What can hang from each mark
Z_213: Z_153 Z_160 Z_321
Z_153: Z_213 Z_713
Z_321: Z_580 Z_821
Z_108: Z_153
Z_580: Z_321
Z_296: Z_153
Z_821: Z_153
Z_713: Z_153
Z_160: Z_213

Known rows, with every way that one mark hangs from another
Z_213[Z_153[Z_713] Z_160 Z_321]: [-14.4,27.6,-3.1,19.9,-30.8,-24.4,31.7,4.3,-5.5,-49.7,-15.6,9.4,4.0,-3.9,-32.2,-10.5,10.4,-59.9,1.5,30.0,36.0,1.3,-62.7,18.5,21.3,32.0,13.6,16.6,6.0,-13.6]
Z_296[Z_153[Z_713]]: [-3.9,-15.2,10.5,3.3,7.2,5.4,14.7,-5.7,11.2,-22.5,2.6,11.0,-5.7,-4.4,-13.3,2.7,15.4,-30.1,6.7,7.0,25.5,-10.6,-51.1,9.8,-19.5,27.1,34.7,-4.1,16.0,-22.1]
Z_713[Z_153[Z_213]]: [-17.9,-16.0,-8.7,9.1,-34.0,-0.1,-36.3,-16.8,22.8,-2.5,-23.3,1.5,7.7,-1.3,5.1,-22.4,6.1,-10.5,8.1,-21.9,33.3,4.9,-15.7,7.0,-12.6,64.4,22.2,-21.7,-11.5,-13.6]
Z_321[Z_580 Z_821[Z_153[Z_213 Z_713]]]: [20.3,-16.2,-15.5,12.6,-32.6,-23.8,5.0,-7.5,4.0,-34.0,28.7,-4.5,-26.7,-22.1,-13.2,19.3,7.4,-20.5,30.3,-19.2,5.4,23.0,-57.7,-24.9,-15.0,-10.0,13.1,-5.2,35.4,-25.5]
Z_580[Z_321[Z_821[Z_153[Z_213 Z_713]]]]: [11.0,-21.6,-5.8,19.2,-30.6,-13.3,-21.4,11.1,19.5,-46.3,11.6,-10.6,-26.8,-13.6,-11.4,-0.9,-1.4,-7.9,30.8,-13.3,9.4,15.8,-49.1,-11.6,-27.4,23.9,2.4,-5.8,21.5,-24.2]
Z_321[Z_580 Z_821[Z_153[Z_213[Z_160] Z_713]]]: [15.4,-7.2,-26.5,21.4,-48.2,-25.8,33.1,-13.2,-14.0,-33.1,19.2,2.5,-15.6,-27.2,-24.4,8.0,8.2,-24.4,27.4,-15.7,0.1,30.3,-47.2,-9.3,18.3,1.7,9.6,-3.1,41.0,-36.1]
Z_321[Z_580 Z_821]: [16.3,-8.0,-9.2,-0.6,-15.0,-17.0,16.8,-17.7,-4.1,17.1,7.6,-15.0,2.3,-40.0,21.0,11.8,8.2,-6.9,-10.3,-35.1,-9.1,-4.7,-25.8,-21.9,-2.3,-21.7,19.8,6.3,9.6,-3.0]
Z_580[Z_321[Z_821[Z_153[Z_713]]]]: [21.4,-28.2,-0.5,8.7,-7.4,-15.6,-8.7,12.3,11.1,-40.9,12.3,-7.9,-31.3,-16.0,-6.6,11.5,-2.3,-16.7,18.2,-16.2,20.4,4.2,-40.2,-14.3,-21.6,-4.4,6.0,7.4,20.7,-12.2]
Z_108[Z_153[Z_213[Z_321[Z_580 Z_821]] Z_713]]: [-13.8,18.1,-30.5,42.6,-43.0,-7.7,-12.8,-17.7,15.4,-35.7,4.9,14.6,15.4,-40.1,-26.3,8.5,-2.7,-27.8,2.6,-2.1,-1.8,19.0,-84.8,-4.5,-11.9,-5.2,30.6,14.0,19.6,-20.7]
Z_153[Z_213[Z_160]]: [-13.2,0.6,-15.9,20.8,-46.9,4.1,10.5,-1.6,8.3,-8.1,-15.1,-10.0,15.5,-4.5,-9.9,-19.4,13.4,-16.7,14.0,-1.7,-2.1,10.2,-18.5,19.0,19.5,50.8,9.4,1.6,-9.4,-16.3]
Z_213[Z_160 Z_321[Z_580 Z_821]]: [-5.5,27.7,-35.0,17.9,-37.9,-30.1,45.0,-22.6,-11.2,19.3,-4.1,-1.6,20.0,-38.8,10.4,3.7,7.2,-35.7,-18.7,-10.1,-15.4,25.6,-34.5,-1.6,45.5,0.0,14.2,20.2,8.9,-22.1]
Z_821[Z_153[Z_213[Z_160 Z_321[Z_580]] Z_713]]: [-14.8,24.7,-41.2,29.2,-52.3,-32.9,21.0,-2.3,3.8,-47.1,3.5,5.3,8.4,-17.6,-29.7,11.4,5.4,-43.6,36.3,26.2,26.4,42.6,-64.7,9.6,32.6,22.7,-3.6,25.5,25.1,-36.7]
Z_160[Z_213[Z_321[Z_580 Z_821[Z_153]]]]: [4.0,4.3,-15.9,-2.7,-29.8,-26.7,-0.4,-16.2,0.6,2.6,24.9,0.1,-9.7,-30.0,45.5,42.8,26.7,-47.9,8.5,-25.0,5.6,21.8,-35.2,-20.1,25.6,-20.7,30.2,26.0,12.7,-25.6]
Z_821[Z_153[Z_213[Z_160] Z_713]]: [-2.1,-10.4,-15.7,17.9,-41.1,-10.1,10.3,5.7,5.0,-52.3,4.8,7.7,-13.6,6.5,-34.7,2.3,10.6,-28.1,44.3,14.7,24.9,22.5,-44.5,13.5,9.3,46.6,4.5,-2.6,19.5,-29.8]
Z_321[Z_580 Z_821[Z_153]]: [21.9,-16.0,-11.3,-7.0,-15.9,-21.4,8.5,-15.1,-3.2,1.1,27.1,-11.6,-19.7,-34.5,29.9,29.7,6.5,-17.5,20.3,-39.8,0.7,13.0,-26.0,-29.6,5.3,-28.2,13.0,6.2,22.9,-17.8]
Z_713[Z_153]: [-11.2,-21.6,-1.0,-2.7,-12.7,-3.3,-20.9,-13.4,15.7,10.3,-18.3,-0.2,-0.6,-2.0,13.4,-10.3,10.1,-19.1,-0.4,-28.5,33.5,-8.5,-6.6,4.6,-4.7,36.7,28.6,-11.3,-14.4,-0.5]
Z_821[Z_153[Z_213]]: [-2.2,-13.4,-6.3,4.9,-33.8,1.6,-28.2,4.4,22.1,-23.4,13.2,-14.9,-18.2,12.0,8.3,11.4,6.3,-16.9,48.9,-7.0,19.2,17.1,-24.4,-1.9,-9.7,40.9,5.2,3.8,1.4,-26.3]
Z_713[Z_153[Z_213[Z_160 Z_321[Z_580 Z_821]]]]: [-29.5,18.8,-49.9,21.5,-66.3,-32.3,19.3,-37.1,0.9,12.5,-24.8,10.1,28.2,-37.8,3.4,-23.3,5.1,-35.1,-10.5,-22.1,1.8,43.1,-24.9,7.3,37.0,43.8,19.7,-14.5,9.2,-38.0]
Z_821[Z_153[Z_213[Z_321[Z_580]] Z_713]]: [-10.5,14.0,-27.3,18.0,-34.3,-30.8,-5.0,8.5,16.0,-47.5,12.2,0.4,-4.5,-14.4,-17.9,22.0,0.3,-35.0,37.7,20.9,29.8,30.9,-63.7,-9.4,-3.6,16.2,4.3,26.8,21.3,-30.6]
Z_153[Z_213[Z_160 Z_321[Z_580 Z_821]] Z_713]: [-4.1,26.2,-44.3,32.6,-56.5,-32.3,39.1,-17.6,-4.0,-15.8,-8.2,6.8,17.8,-37.2,-29.7,-6.7,10.2,-37.6,-9.5,5.2,-10.3,32.6,-62.2,-0.1,29.9,19.1,10.4,10.8,23.6,-30.6]

Rows
[-35.5,10.4,-39.4,21.2,-63.0,-19.9,4.1,-33.7,9.3,10.0,-38.3,12.8,11.9,-9.7,2.7,-30.9,8.7,-38.1,-6.4,-20.2,5.8,31.8,-20.7,22.4,31.2,68.5,15.3,-20.1,-2.6,-42.6]	Z_713[Z_153[Z_213[Z_160 Z_321[Z_821]]]]
[13.2,-0.5,-11.5,4.4,-20.1,-33.5,9.4,-10.2,-5.4,-24.7,28.6,13.9,-12.8,-24.4,11.1,41.4,26.9,-49.2,12.7,-10.9,20.2,18.7,-56.9,-22.9,10.8,-19.7,27.1,29.5,32.0,-25.1]	Z_160[Z_213[Z_321[Z_580 Z_821[Z_153[Z_713]]]]]
[-0.5,23.0,-4.4,15.6,-36.7,-28.9,41.0,-6.8,-16.6,-37.0,-10.0,12.6,-4.5,-14.6,-23.2,-3.6,10.1,-57.7,-6.6,10.8,15.5,3.2,-62.1,8.5,20.4,20.2,15.6,4.4,13.2,-21.3]	Z_213[Z_153[Z_713] Z_160 Z_321[Z_821]]
[0.4,6.8,-37.0,16.0,-38.3,-40.9,43.3,-10.2,-9.8,-26.5,13.6,6.9,-7.4,-28.7,-13.7,19.6,6.2,-48.1,12.9,3.4,8.9,36.2,-52.2,-2.4,35.0,-13.0,11.5,22.2,30.7,-32.1]	Z_213[Z_160 Z_321[Z_580 Z_821[Z_153[Z_713]]]]
[-20.1,14.3,-15.3,8.8,-40.4,-2.5,-1.4,-19.9,21.4,0.9,-4.2,4.3,4.2,-12.3,23.4,-4.9,9.3,-37.2,1.8,-0.5,-7.9,18.3,-45.1,10.6,3.3,57.4,27.8,-6.7,10.3,-59.6]	Z_296[Z_153[Z_213[Z_321[Z_821]]]]
[5.3,28.7,-13.0,18.1,-38.0,-37.9,61.9,-14.8,-23.1,-31.1,-4.6,7.0,7.6,-42.0,-23.5,-3.6,10.7,-56.5,-16.7,1.8,12.7,13.1,-70.7,-6.7,29.3,-8.5,15.8,13.0,26.4,-13.9]	Z_213[Z_153[Z_713] Z_160 Z_321[Z_580 Z_821]]
[10.7,13.8,9.6,8.3,-22.4,-33.0,25.7,-14.3,-14.7,-29.6,9.8,13.6,-1.8,-37.9,-1.5,17.4,30.1,-57.4,-17.7,-10.9,20.9,-3.6,-75.7,-23.8,6.0,-19.9,35.3,22.2,21.4,-5.4]	Z_160[Z_213[Z_153[Z_713] Z_321[Z_580 Z_821]]]
[-22.1,14.3,-37.5,13.9,-47.6,-33.5,-13.4,-33.4,17.9,10.5,-17.5,7.6,13.1,-33.7,21.8,-12.8,3.4,-25.2,-11.7,-29.2,7.8,27.1,-31.0,-6.4,8.8,33.7,22.0,-11.8,1.8,-31.5]	Z_713[Z_153[Z_213[Z_321[Z_580 Z_821]]]]
[-4.1,-2.3,-12.0,30.8,-34.5,-3.2,19.8,0.1,6.0,-33.3,-12.7,0.2,6.8,-3.2,-40.6,-20.3,13.7,-18.3,16.3,12.7,12.3,6.9,-41.9,19.0,6.4,47.0,9.6,-1.8,4.6,-15.6]	Z_153[Z_213[Z_160] Z_713]
[-5.3,17.2,23.8,9.6,-12.5,-12.3,-2.5,5.7,-0.2,-43.8,-4.8,11.8,-0.9,-0.1,-6.5,11.5,27.1,-61.6,-1.2,17.7,45.2,-12.1,-67.2,0.8,0.4,17.8,34.0,24.0,-5.2,-6.1]	Z_160[Z_213[Z_153[Z_713] Z_321]]
[-29.4,31.2,-32.9,27.4,-42.0,-21.2,44.1,-13.1,5.8,-27.8,-6.7,14.8,28.7,-31.5,-28.3,-10.1,12.2,-48.2,2.2,30.9,12.0,36.7,-71.0,23.5,31.3,49.3,25.0,13.4,33.9,-43.2]	Z_296[Z_153[Z_213[Z_160 Z_321[Z_580]] Z_713]]
[21.8,-30.3,-0.7,0.3,-5.5,-17.0,2.4,-1.2,-2.1,-32.7,26.9,3.7,-35.8,0.4,-9.5,24.8,12.2,-25.5,26.3,-15.9,17.7,-0.3,-45.5,-12.1,-17.9,-6.8,17.9,-1.0,21.8,-22.1]	Z_321[Z_821[Z_153[Z_713]]]
[-32.2,23.1,-13.3,11.6,-33.8,-0.2,-9.8,-8.7,32.9,-6.6,-9.9,6.2,11.4,-1.0,12.3,-3.2,8.5,-38.5,10.9,19.2,12.5,21.2,-46.3,20.5,1.1,69.8,22.5,6.9,3.0,-50.8]	Z_296[Z_153[Z_213[Z_321]]]
[-43.4,16.1,-41.4,25.2,-57.5,-12.1,-8.9,-20.3,20.6,-1.4,-36.8,9.1,27.9,-0.6,-7.9,-30.4,8.6,-39.6,3.9,1.9,26.9,32.4,-19.7,29.4,31.6,81.2,17.8,-6.0,-12.2,-30.3]	Z_713[Z_153[Z_213[Z_160 Z_321]]]
[-7.0,37.4,-11.8,20.9,-33.4,-37.5,46.8,-1.5,-11.2,-42.3,-9.8,3.9,14.9,-31.9,-31.0,0.1,8.7,-56.8,-2.5,18.6,30.5,11.6,-64.4,5.2,29.1,5.6,9.7,24.5,18.9,-4.3]	Z_213[Z_153[Z_713] Z_160 Z_321[Z_580]]
[-21.5,17.1,-22.8,30.0,-50.9,-15.0,41.9,-23.0,4.1,-23.9,-11.0,19.2,8.0,-14.7,-23.2,-13.0,12.9,-50.3,-1.8,17.7,-6.3,26.7,-62.5,26.6,23.3,60.0,27.5,-7.5,29.4,-67.2]	Z_296[Z_153[Z_213[Z_160 Z_321[Z_821]] Z_713]]
[1.8,23.8,15.6,7.1,-13.4,-24.5,16.2,-0.5,-8.5,-42.2,0.7,9.9,8.6,-27.6,-6.2,16.6,31.0,-58.0,-9.6,7.6,43.4,-2.2,-70.5,-13.0,4.6,-7.0,32.4,32.2,12.2,1.2]	Z_160[Z_213[Z_153[Z_713] Z_321[Z_580]]]
[-27.9,31.3,-31.2,29.6,-55.6,-9.2,5.8,0.7,18.2,-8.3,-23.4,-3.2,23.3,-3.0,-2.7,-12.7,7.6,-32.9,7.5,16.9,3.8,25.3,-33.6,31.6,35.6,63.6,2.7,14.9,-12.2,-30.1]	Z_153[Z_213[Z_160 Z_321]]
[7.9,-13.4,-22.0,26.0,-42.0,-18.6,9.6,9.0,5.6,-53.5,-0.9,-6.3,-21.9,-19.3,-29.6,-10.6,-4.5,-18.3,32.8,-11.4,2.7,25.0,-45.0,1.7,9.4,35.8,-3.3,-10.1,27.4,-32.3]	Z_580[Z_321[Z_821[Z_153[Z_213[Z_160] Z_713]]]]
[-18.3,35.3,-2.7,12.1,-40.6,-14.6,22.2,3.3,-2.7,-19.3,-17.0,-10.2,11.8,-7.6,-1.3,-4.9,5.6,-57.2,5.6,15.4,19.9,8.2,-37.5,15.3,34.9,38.9,11.1,14.1,-8.4,-16.8]	Z_213[Z_153 Z_160 Z_321]
[-13.9,-3.1,2.2,42.7,-20.0,21.7,-31.9,-0.1,27.1,-51.3,1.3,9.2,5.7,2.7,-36.1,-1.4,-0.5,-14.2,23.9,7.6,20.3,-3.6,-66.6,10.7,-33.4,26.6,30.7,1.7,3.1,-1.7]	Z_108[Z_153[Z_213 Z_713]]
[-15.8,21.4,-30.9,13.5,-44.5,-25.5,-15.9,3.8,24.7,-25.0,10.5,-13.4,1.8,-16.6,15.6,20.0,2.3,-31.9,38.7,8.9,18.1,36.0,-46.3,-4.8,14.9,25.9,0.5,28.4,5.6,-37.6]	Z_821[Z_153[Z_213[Z_321[Z_580]]]]
[-11.4,-7.1,7.9,13.5,-15.5,2.9,1.1,-4.8,18.2,-33.3,-2.6,9.7,-5.5,-5.8,-23.8,-7.7,12.2,-23.6,13.7,11.1,19.3,2.6,-58.9,8.4,-26.9,50.5,31.0,-12.0,19.5,-33.7]	Z_296[Z_153[Z_213 Z_713]]
[-17.2,19.7,-17.1,24.8,-28.6,-16.1,-18.3,9.9,23.7,-38.3,-12.1,0.3,7.9,6.0,-25.9,-6.1,7.8,-30.6,9.1,30.2,25.5,8.0,-60.3,11.9,-13.5,45.7,7.8,19.4,-2.5,-23.2]	Z_153[Z_213[Z_321] Z_713]
[6.5,-9.8,-4.6,2.2,-19.7,-16.0,-4.2,-1.8,4.9,-27.5,22.8,19.2,-27.7,1.7,8.9,32.0,28.1,-56.8,13.4,-3.2,23.5,11.7,-51.9,-5.3,3.6,-2.4,29.7,20.3,16.5,-33.1]	Z_160[Z_213[Z_321[Z_821[Z_153[Z_713]]]]]
[-33.0,17.6,-38.3,15.5,-46.7,-20.0,-22.0,-26.3,21.9,1.2,-23.5,3.3,23.9,-23.9,9.8,-13.6,4.2,-27.4,-0.7,-5.0,29.6,25.4,-32.1,3.1,9.0,44.7,17.9,2.2,-4.7,-22.8]	Z_713[Z_153[Z_213[Z_321[Z_580]]]]
[3.1,-7.4,-18.3,20.2,-55.6,-6.0,-3.2,1.1,8.2,-22.4,-1.4,-13.9,-10.0,-20.3,5.1,-8.3,-7.0,-15.6,30.2,-29.1,-8.0,32.3,-14.2,2.9,26.0,41.7,-7.9,-4.1,9.3,-30.4]	Z_580[Z_321[Z_821[Z_153[Z_213[Z_160]]]]]
[17.6,-21.4,-3.5,3.5,-16.4,-12.4,-16.4,7.9,14.3,-12.4,8.2,-20.4,-23.2,-19.1,30.1,11.8,-7.7,-10.0,21.9,-35.0,3.6,1.9,-18.2,-16.0,-6.7,5.3,1.4,5.4,9.1,-12.6]	Z_580[Z_321[Z_821[Z_153]]]
[-6.3,11.3,-19.8,24.5,-36.8,-18.8,-4.5,-5.4,17.5,-23.8,-7.4,7.4,-4.3,-5.2,-20.2,-8.8,10.9,-25.3,-1.4,12.3,7.6,11.9,-60.5,3.2,-11.5,34.1,11.5,6.9,6.6,-30.6]	Z_153[Z_213[Z_321[Z_821]] Z_713]
[-9.6,16.7,-27.5,32.2,-52.3,-21.7,27.5,-9.0,3.6,-23.1,-14.3,7.9,4.9,-10.9,-27.0,-17.1,9.1,-38.9,-7.5,12.9,-2.5,22.4,-55.0,20.4,17.6,44.7,11.3,3.4,10.4,-37.4]	Z_153[Z_213[Z_160 Z_321[Z_821]] Z_713]
[4.7,28.1,-4.3,2.9,-26.4,-30.1,18.2,-14.1,-5.8,-5.0,-0.9,-7.1,-0.8,-40.5,24.2,8.3,4.5,-43.2,-9.4,-16.3,4.9,9.0,-54.0,-24.0,11.2,-10.7,17.8,16.9,8.1,-8.6]	Z_213[Z_153 Z_321[Z_580 Z_821]]
[-31.1,26.0,-27.1,49.9,-32.1,-3.9,-19.3,-4.6,25.2,-47.2,-3.0,9.2,23.9,-26.0,-32.4,8.0,-4.5,-29.8,12.7,24.6,19.0,18.8,-84.7,7.9,-12.0,11.8,26.3,29.1,7.7,-12.9]	Z_108[Z_153[Z_213[Z_321[Z_580]] Z_713]]
[-19.4,32.4,-40.6,37.8,-48.2,-28.0,28.7,-1.5,0.2,-32.6,-9.4,3.0,28.5,-27.0,-40.6,-13.7,6.4,-32.7,3.3,25.5,12.0,29.1,-60.9,14.6,28.1,30.7,8.7,23.8,13.5,-19.7]	Z_153[Z_213[Z_160 Z_321[Z_580]] Z_713]
[-40.7,29.3,-26.9,53.6,-49.0,6.3,-6.4,-5.2,23.2,-50.9,-14.7,18.2,22.9,-9.3,-49.0,-10.6,-3.1,-42.9,17.4,31.0,12.0,21.7,-73.3,35.6,14.3,49.5,26.9,21.8,2.3,-22.6]	Z_108[Z_153[Z_213[Z_160 Z_321] Z_713]]
[-19.2,33.6,-37.7,23.8,-34.7,-26.2,32.8,-11.4,-3.7,7.4,-11.6,-8.2,33.1,-31.7,5.3,3.1,8.0,-35.0,-11.8,4.3,4.1,25.3,-30.9,12.0,46.1,13.0,11.6,35.8,-0.6,-13.7]	Z_213[Z_160 Z_321[Z_580]]
[-21.8,21.0,-17.2,20.9,-24.6,-15.6,14.6,-10.4,22.6,-28.4,-1.2,10.2,17.5,-27.5,-19.8,2.5,12.1,-35.3,4.3,26.7,17.8,22.1,-76.4,10.7,-4.5,39.7,25.2,16.2,27.6,-38.2]	Z_296[Z_153[Z_213[Z_321[Z_580]] Z_713]]
[-3.7,5.7,-3.5,9.2,-17.1,-5.6,-5.1,-11.4,4.2,17.7,1.1,4.1,0.2,-11.2,34.3,13.7,29.3,-44.4,-16.8,-19.7,0.7,-2.5,-28.5,-2.7,14.5,13.6,37.6,21.9,-11.0,-23.2]	Z_160[Z_213[Z_321[Z_821]]]
